What can hang from each mark:
solu: benom
kinir: neza
zunid: bogov neza pirin tesodi
bogov: matap vomuk zunid
pirin: vomuk voral
vomuk: neza
lapigeb: neza
neza: zunid
tesodi: zunid
benom: bogov
matap: bogov neza

Each row was made from one small tree. The marks that hang from a mark follow it in brackets, in alphabetical order. Every link used is in the known rows. Write each row's tree.
In the rows, 128 means zero.
Known rows:
solu[benom[bogov[matap[neza[zunid]]]]]: [155 115 166 189 137 108 109 152 160 153 146 120 115 133 107 189 143 143
  91 156 148 158  78 162 149 102 104 114  52 151 122 189  99 152]
zunid[bogov tesodi]: [133  97 138  80 150 118 116 152 129 113  99 133 102 101 125 141 118 134
 122 148 166 142 118 112 156 116 182  89  87  95 115 126 105 158]
matap[bogov[zunid] neza]: [105  95 172 138 142  86 137 107 146 147 140 134 110 151 115 157 147 172
 145 142 167 132 104 146 152 126 108 143 129  59 160 185 109 173]
zunid[bogov pirin]: [135 114 133 119 128 118 117 142 133 159 118 145 105 132 131 100 145 116
 120 177 143 121 132 115 142 125 144 107 130  79 127 133 120 141]
tesodi[zunid[bogov[matap] neza]]: [126 146 135  66 156  98 115 180 152 159 155 117 107 118 115 147 105 131
 152 141 121 106 125 115 152 112 150 150 104  97 132 145 189 152]
neza[zunid[pirin]]: [132 123 122 107  85 130  93 116 136 138 131 159 114 143 129 106 153 140
 111 165 160 205 102 143 184  95 125  84 122  87 130 138 140 156]
bogov[vomuk[neza] zunid[pirin tesodi]]: [104 155 139  68 149 145 152 151 143 116 134 164 119 157 108 131 128 152
 215 165 152 115 150 120 119  83 161  98  98  79 120 118 105 171]
pirin[vomuk]: [163 119 111 110 111 118 121 109 166 129  91 131  85 120 117 140  91 136
  53 139 205 160  98  90 126 100 161 153 153  61 157 115  90 138]
neza[zunid[bogov pirin[voral] tesodi]]: [142  77 129  95 127 113  95 157 103 116  93 172 128 119 146 106 130 185
 115 159 114 202 138  89 179 106 152  13  78 124 116 133 124 151]
matap[bogov neza]: [131  84 172 140 126  95 121 108 148 143 119 130 118 141 123 150 135 149
 141 152 167 170  85 111 150 136 107 151 136  64 137 177 113 150]
tesodi[zunid[bogov neza]]: [134 133 121  33 133  93 104 161 150 155 120 121 108 138 125 164 128 100
 143 163 132 120 126 124 160 140 166 104 125  82 129 126 170 151]
matap[bogov[vomuk zunid] neza]: [ 77 110 169 119 185  98 158 112 156 157 146 144 124 175 113 182 128 201
 169 136 143 128 122 125 133 144 106 150 136  70 157 183 120 160]
solu[benom[bogov[matap vomuk]]]: [165 159 150 151 174 122 149 140 191 176 162 107  80 131 108 179  93 135
 100 148 141  93 107 118 100 125 121 154  57 140 157 170  81 140]
solu[benom[bogov[matap]]]: [189 145 157 159 133 112 128 143 184 164 155  96  71 109 108 156 113 112
  79 150 160  98  85 139 117 114 129 150  44 130 153 167  68 155]
bogov[vomuk zunid[neza pirin tesodi]]: [ 95 133 146  34 162 146 139 134 126  92 158 170 152 161 119 105 117 149
 188 180 152 140 171 126 135 104 161  71 115  94 100 136 125 175]
pirin[vomuk[neza] voral]: [199 110 114 135 106 101 119 116 177 140  59 124  96 125 121 151  87 155
 104 129 168 153 100  40  91  91 161 135 142  56 176  97  94 138]
tesodi[zunid]: [142 130 117  61  82  97 111 135 166 144 128 131  62 138 111 160 124 133
 106 146 178 157  87 125 167 124 135 135 133  58 176 118 134 151]
solu[benom]: [186 115 142 140  92 126 104 114 171 138 121 112  79 126 131 151 131 108
  96 151 180 141  76 137 130 115 123 132 101  76 175 155  83 153]
matap[bogov[zunid[pirin tesodi]] neza]: [103  77 185 116 142 114 139 141 105 101 143 168 132 154 111 113 135 180
 169 190 158 166 126 140 157 105 121  98 106  79 111 179  93 170]
matap[bogov neza[zunid]]: [114  86 148 134 117  97 100 112 140 146 119 142 136 140 128 168 146 175
 144 138 152 205  79 143 184 119 107 117 118  83 124 194 146 153]
kinir[neza[zunid[bogov[vomuk]]]]: [109 148 105 108 142 108 123 136 160 153 109 128 125 144 133 195 115 156
 151 101 141 134 124 139 168 141 174 106 104 100  99 124 162 147]
tesodi[zunid[bogov pirin]]: [131 134 122  64 106 108 118 166 134 170 123 150  79 149 119 133 138 120
 122 196 131 132 128 126 169 130 140 107 129  80 148 120 144 135]
solu[benom[bogov[zunid[tesodi]]]]: [172 122 152  94 134 111 128 135 158 119 123 119  67 116 109 182 136 117
  91 171 161 118 111 183 142 117 170  62  43 127 135 150  38 175]
zunid[neza tesodi]: [146  98 140  42 123 128  97 126 136  74 121 135 137 120 119 118 115 103
 149 155 182 172 115 108 149 106 181  92 106  79  96 126 122 167]
tesodi[zunid[neza pirin]]: [148 131 129  33  80 113 100 141 141 133 146 152 116 160 116 106 128  99
 148 199 154 156 126 128 163 120 136 104 149  64 134 128 158 144]
bogov[matap zunid]: [102 140 149 132 150 116 133 129 173 139 175 120  75 115 103 125 128 178
 113 112 177  95 104 126 126  79 130 175 100  82 176 146 123 187]
lapigeb[neza]: [163 101 156  79  99  99 108  98 165 149 122 132  99 155 105 116 129 110
 120 151 220 139  86 112 119 149 135 136  96  80 156 135 120 160]
tesodi[zunid[neza pirin[vomuk]]]: [159 130 112  45  91 119 111 142 142 129 115 159 116 158 115 126  97 111
  95 206 161 162 127 106 142 103 158 122 168  64 129 112 145 128]
tesodi[zunid[bogov[vomuk[neza]] pirin]]: [124 174 112  64 143 117 141 186 148 197 115 151 102 173 114 170 119 121
 197 177 102  98 144 108 128 127 146 116 129  77 133 110 161 128]
zunid[bogov[vomuk] pirin]: [112 139 133 103 170 129 140 144 135 175 126 156 119 156 127 122 128 139
 141 169 126 116 154  93 126 142 139 107 137  95 125 134 130 132]

Write each row's tree:
[ 92 130 142  23 172 130 134 126 144  91 149 148 134 142 118 148 111 155
 176 140 160 128 152 125 133 110 177  86 107  92 116 132 130 182] => bogov[vomuk zunid[neza tesodi]]
[175 109 181 197 148 104 131 149 170 150 145 106  96 130 101 172 123 117
  91 168 162 115  83 133 114 118 111 143  64 130 136 184  62 150] => solu[benom[bogov[matap[neza]]]]
[119 122 115 111 119 125  94 146 127 162 116 159 124 134 136 122 155 137
 116 165 126 170 120 139 180 110 148  71 115 103 116 141 142 148] => neza[zunid[bogov pirin]]
[104 153 110  46 164  98 139 161 160 181 119 137  81 153 119 195 109 158
 129 147 132 113 128 104 148 153 148 122 128  90 164 119 155 131] => tesodi[zunid[bogov[vomuk]]]
[113 144 155 105 161 117 121 133 164 126 181 117 115 123 106 113 122 149
 144 123 161  89 122 124 123  79 141 156 104  91 146 148 152 195] => bogov[matap zunid[neza]]
[ 98 188 122  88 187 108 149 193 169 193 141 121  90 139 107 194  89 157
 194 123 106  73 124  95 116 105 141 177  97  94 155 131 177 141] => tesodi[zunid[bogov[matap vomuk[neza]]]]
[114 114 145  77 116 131 128 135 124  90 141 164  95 138 116  95 139 155
 129 180 177 148 131 138 153  89 154  83  96  85 126 127  85 181] => bogov[zunid[pirin tesodi]]
[152 102 126  58 155 136 116 157 105  97  87 160 154 127 134 102  90 111
 119 198 150 149 160  95 129 102 206  75 132  98  59 119 107 132] => zunid[bogov neza pirin[vomuk] tesodi]
[155 132  94 142 102 117 115 149 134 136  84 149 126 142 132 148 110 147
  93 152 157 158 125 132 165 101 184 107 128  92  77 108 129 129] => kinir[neza[zunid[bogov pirin[vomuk]]]]
[121 117 151  41 125 136 116 135 119  74 151 160 144 139 115  86 141 122
 166 184 162 144 150 142 154  93 168  65 109  84  95 132 113 183] => bogov[zunid[neza pirin tesodi]]
[144 135 116 129  98 111 106 144 134 140 111 148 126 141 133 127 146 126
 138 149 146 159 121 154 183 121 161  85 101  94  79 121 155 151] => kinir[neza[zunid[bogov pirin]]]
[108  74 149  99 116 118  92 132 119  75 108 161 138 132 117 161 137 168
 127 154 195 234  84 132 186  93 147  66 105  99 106 152 126 163] => matap[neza[zunid[tesodi]]]
[ 92 129 139  51 164 131 150 127 149 104 139 150  93 138 116 159 111 188
 144 135 173 131 137 119 140 110 163  99 103  90 146 130  97 174] => bogov[vomuk zunid[tesodi]]
[128 162 132 106 141 112 143 117 171 180 119 120 113 140 122 172 106 139
 207 128 136 121 104 104 115 130 133 167 122  59 148 156 130 144] => matap[bogov[vomuk[neza]]]
[149 108 150  51 114 142 101 133 116  73 131 156 146 132 121  78 123  96
 159 193 175 177 132 109 152 100 170  69 113  83  85 128 120 162] => zunid[neza pirin tesodi]
[135 174 107  91 137 104 120 126 183 187 109 129 116 143 111 207 134 117
 167 136 123 138 110 138 155 125 158  78  90 119 111 118 134 146] => benom[bogov[vomuk[neza[zunid]]]]
[143 152 135 137 158 112 153 147 164 162 155 141  80 133  88 118 107 160
  58 175 153  84 142 121 112  86 143 150  95 115 135 128  71 151] => benom[bogov[matap zunid[pirin[vomuk]]]]
[131 119 110  90 118 108 101 156 130  91  94 130 120 109 136 169 118 145
 142 117 166 170 109 157 196 112 198  67  73 111  72 118 139 163] => kinir[neza[zunid[bogov tesodi]]]
[133 115 159 158 138 106 134 133 156 142 168 145  84 135 114  70 132 216
 117 138 142 108 131  78 114  80  98 136  96  92 191 142 120 172] => bogov[matap zunid[pirin[voral]]]
[120 147 138 103 143 106 130 191 139 178 156 144  76 136 111 115 110 156
 123 176 125 107 122 115 142 104 122 154 103  99 152 135 153 139] => tesodi[zunid[bogov[matap] pirin]]
[139 133 116  73  90 127  86 139 143 106  96 138 123 109 121 163 133 132
 173 126 168 198  85 141 174  71 176  79  79  93 113 121 140 169] => vomuk[neza[zunid[tesodi]]]
[ 93 114 168 161 191 124 151 137 160 138 159 134 126 151 101 150 100 190
 146 134 177 128 108  73 109 114  94 185 123  98 146 162 129 148] => bogov[matap[neza] vomuk]
[174  76 149  71 110 119 101 123 113  68 113 159 143 129 134  67 110 136
 147 182 149 190 143  61 136 109 155  42 107  92 106 124 114 159] => zunid[neza pirin[voral] tesodi]
[180 139 149 132 110 115 134 129 171 170 147 125  72 150 107 139 165  99
  87 200 135  91 124 177 136 122 131  79  73 115 152 151  49 164] => solu[benom[bogov[zunid[pirin]]]]
[186 111 115 145 135 104 127 151 144 166  54 143 113 131 130 122 103 147
 124 162 120 122 141  40  92  99 167 107 141  74 142 106 106 125] => zunid[bogov pirin[vomuk[neza] voral]]
[156 155 100  84 117 107 131 183 145 181  76 149  88 148 115 159 105 111
 131 189 137 116 128 105 126  96 168 132 144  68 131 100 126 120] => tesodi[zunid[bogov pirin[vomuk[neza]]]]
[157 123 117  99 139 141 132 177 120 121  65 155 125 119 122 127  90 109
 138 186 153 141 137  93 114  72 200 101 112  81  79 107  88 131] => zunid[bogov pirin[vomuk[neza]] tesodi]
[112 171 143 149 194 135 150 181 149 187 145 140 125 142 119 120 109 142
 211 146 114  73 148  86  91  97 128 167  97  97 117 140 146 136] => zunid[bogov[matap vomuk[neza]] pirin]
[126 128 150  76 131  94 119 104 163 146 152 117 124 133 124 133 134 134
 166 135 145 116 119 151 151 126 142 130 117  66 140 170 138 181] => matap[bogov[zunid[neza]]]
